Each row comes from the steps of one path. Every step used is in the known rows, and no mark comes twice. Write the path behind each row, first mark first.
In the rows, 128 means zero.
Known rows
vakefe-tele-zikadir-lerif: [139 132 102 141 176 128 168 148 113 127 108  89 159 116 160 146 151 147
 157  77 127 101 158 130]
lidir-tidupe-vakefe-lerif-zikadir-tele: [175 153 190 178 140 156  44  76  89 204 170 131 143 110 156 112 182 163
  93 139 131 148 126 170]
lerif-zikadir-tele: [162 153 111 151 142 143  58  91 113 154 116 122 121 102 160 111 163 130
 131 129 115 165 146 120]
vakefe-lerif-zikadir: [169 155 112 137 161 137 102 107 138 180 159 164 158  83 160  96 170 154
 164 126  78 123 117 117]
susok-rumurud-tele-vakefe: [157 116 143  73 131 154  99 116 150 166 144  97 155 168 164 130 113 133
  95 131 124 114  90  93]
vakefe-susok-rumurud-tele: [135 144 134  84 123 105  74 132 166 175 118 123 129 134 132  75 104 134
  97 126 154 109 130  85]
zikadir-lerif-vakefe-tele-rumurud-susok: [142  98 135 128 162 107 109 166 134 106  63  86 125 125 153 100 204 203
 165 114  90  91 145 133]
zikadir-lerif-vakefe-susok-rumurud-tele: [147 129 111  69 141  72  87 159 160 189 133 147 142 120 161  96 126 161
 130 119 129 125 150 112]
vakefe-tele-rumurud: [119 114 136 131 144 126 114 148 138  77  79  51 121 127 117 101 161 165
 156 138 144 126 136 121]
lerif-zikadir: [153 137  98 128 147 151 104 116 130 152 133 149 137  98 154 114 161 130
 150 124  95 130 134 122]
zikadir-tele: [139 147 138 149 124 119  81 107 113 129 110 102 109 133 136 126 127 132
 110 132 148 164 139 126]
tele-zikadir-lerif-vakefe-susok-rumurud: [149 134 134  83 167  47 113 178 151 171 116 144 163 125 172 128 144 173
 143  91 106  94 169 119]
tidupe-vakefe-susok-rumurud-tele: [133 126 161 100 127 116 100 110 143 202 134 121 141 150 115  79 116 122
  62 123 177 113 129 137]
susok-rumurud-tele-vakefe-lerif: [175 135 157  79 149 142  93 105 159 198 168 114 178 155 168 117 121 163
 113 133 108 108  77  85]
tele-rumurud-susok: [129 117 165 139 130 133  83 155 170 126  64  98 127 144 127  87 159 148
 115 126 101  75 115 108]
tidupe-vakefe-susok-rumurud-tele-zikadir-lerif: [146 129 143 110 164 106 129 146 155 241 127 120 183 139 148 102 117 113
  77  72 168  84 147 137]
lerif-vakefe: [131 115 143 113 129  83 128 131 108 123 130 143 124 124 138 132 134 167
 144 141 124 158 148 144]
tidupe-lidir-tele: [150 128 137 168 156 122  86 108  81  76 157  89 116 153 153 145 170 108
  71 149 142 132 134 101]
lidir-tele-zikadir-lerif: [159 125 121 149 182 108 137 155 115 123 143 106 174 132 169 150 153  99
 121  88 119  82 143 108]
lidir-tidupe-vakefe-susok-rumurud: [122 119 205 110 106 129  73 131 120 158 145 127 127 162 121 113 145 148
  63 137 153  84 121 162]
tidupe-vakefe-lerif: [143 124 170 150 151 126 149  94 107 185 166 148 160 129 118 116 147 146
 112 122 135 125 114 171]
susok-rumurud-tele-zikadir-lerif: [158 143 110 121 172 126 112 176 162 208 109 113 192 146 199 124 103 122
 123  72 131  78 127  70]
vakefe-susok-rumurud: [127 144 140  88 127 103  81 139 155 139 121 130 125 141 131  98 134 141
 113 127 122  95 127 105]
lidir-tidupe-vakefe: [119 107 193 152 107 153 115 119  95 147 159 125 133 150 120 143 137 132
  72 140 161 117 123 184]
tidupe-vakefe-susok: [116 116 162 114 122 111 144 101 117 161 144 135 122 120  77 105 143 118
  80 129 166 132 148 193]
susok-rumurud-tele: [143 140 128 116 134 133  81 140 152 170 113 113 147 162 167 101 104 131
 111 120 139 104 108  74]

Write each row's path
[154 141 126 150 143 131  37 131 152 140  82  84 128 102 148  89 174 143
 145 141 123 164 146 114] -> lerif-zikadir-tele-rumurud
[137 134 141 145 161 116 159 123 101 106  94  77 138 130 142 135 136 155
 140  99 146 112 155 119] -> vakefe-tele-zikadir
[140 109  99 117 159 104 152 137  91 106 127 117 127 112 156 142 175 185
 177 117 114 145 156 153] -> zikadir-lerif-vakefe-tele
[182 162 159 166 160 138  11 114 168 183  73 108 142 103 164  54 203 177
 133 125  75 106 119  95] -> vakefe-lerif-zikadir-tele-rumurud-susok
[131 131 154 149 124 113  60 142 149 116  79  63 115 132 123 106 137 142
 120 145 155 161 141 118] -> zikadir-tele-rumurud
[130  91 111 115 163  94 130 176 128  92  92  79 134 111 142 119 183 197
 190 130 119 142 155 147] -> zikadir-lerif-vakefe-tele-rumurud
[166 143 147 162 146 148  14 124 157 153  51  92 121 115 162  70 195 149
 117 124  90 113 137 100] -> lerif-zikadir-tele-rumurud-susok
[163 127 137 136 187  44 113 141  90 110 157 111 138 115 161 149 178 140
  87 121 141 132 192 130] -> tidupe-lidir-tele-zikadir-lerif-vakefe-susok
[151 148 113  95 160  99 105 170 180 212 115 118 174 124 165 100 102 121
 111  77 144  81 146  85] -> vakefe-susok-rumurud-tele-zikadir-lerif
[171 138 130  83 127 135  67  69 134 160 150 113 111  86 127 116 173 134
 106 148 115 176 148 153] -> lerif-zikadir-tele-vakefe-susok
[175 142 165 115 139 131  94  74 122 157 165 100 141 128 136 144 144 159
 109 143 114 166 108 137] -> zikadir-tele-vakefe-lerif
[149 145 168  86 145  42  97 148 152 185 104 127 152 138 156  96  98 175
 111 110 153 121 167  92] -> lerif-vakefe-susok-rumurud-tele-zikadir
[177 146 137  67 136 136  29  85 144 166 137 107 125 124 159 111 182 145
 103 142  94 141 129 113] -> lerif-zikadir-tele-vakefe-susok-rumurud
[127 115 203 166 139 143 144 115  67 127 122  73 146 153 130 149 146 164
  87 110 173 107 152 177] -> lidir-tidupe-vakefe-tele-zikadir
[149 129 123  92 153  50 145 155 150 201 129 141 157  81 140 111 103 151
 125  96 157 145 190 139] -> rumurud-tele-zikadir-lerif-vakefe-susok
[149 117 126 124 166  74 161 166 120 160 126 143 168 113 170 159 135 159
 157  89 113 127 165 144] -> tele-zikadir-lerif-vakefe
[143 133 108 135 164 118 158 161 140 166 124 129 173 116 161 151 129 119
 142  78 118 101 147 125] -> tele-zikadir-lerif
[200 125 139 105 179 147  95  74 115 138 203 133 170 110 162 126 206 136
 132 146  62 110  94 116] -> lidir-tele-vakefe-lerif-zikadir
[143 132 149  73 125  61  77 138 151 169 120 137 126 131 142  79 110 174
 115 134 147 137 149 100] -> lerif-vakefe-susok-rumurud-tele
[140 110 106 112 146  94 141 153 119 144 142 151 142 109 152 148 151 159
 161 120 105 144 148 151] -> zikadir-lerif-vakefe
[169 127 151  92 143 139 131  92 149 193 182 120 167 116 133 123 110 148
 112 138 128 144  96 121] -> rumurud-tele-vakefe-lerif
[124 104 184 156 122 164 124 104  65 109 141  82 117 149 119 137 160 160
  91 138 169 119 132 187] -> lidir-tidupe-vakefe-tele
[169 119 134 165 197  70 117 146  73 106 157 106 155 139 192 175 179 139
 102 114 124 129 173 113] -> tidupe-lidir-tele-zikadir-lerif-vakefe
[153 109 137  86 124 152 135 101 141 162 157 104 145 133 128 135 109 122
  97 139 145 149 112 128] -> rumurud-tele-vakefe
[144 113 139  57 111 124 128  99 159 168 162 110 126 107  96 112 104 122
  84 146 159 154 135 146] -> rumurud-tele-vakefe-susok
[146 154 151  99 144  84  92 145 172 190 101 110 158 141 148  88  88 134
  95  97 162  93 151  76] -> vakefe-susok-rumurud-tele-zikadir
[202 143 130  82 168 164  70  97 161 221 172 134 187 125 193  99 157 161
 136 129  71 113  80  77] -> susok-rumurud-tele-vakefe-lerif-zikadir
[185 131 128  95 164 158 117  84 139 180 186 150 171  89 154 128 180 157
 154 138  63 131 103 136] -> tele-vakefe-lerif-zikadir
[152 106 156  73 134 108 113  94 123  89 178 101 119 130  99 129 165 113
  81 155 124 119 128 141] -> lidir-tele-vakefe-susok
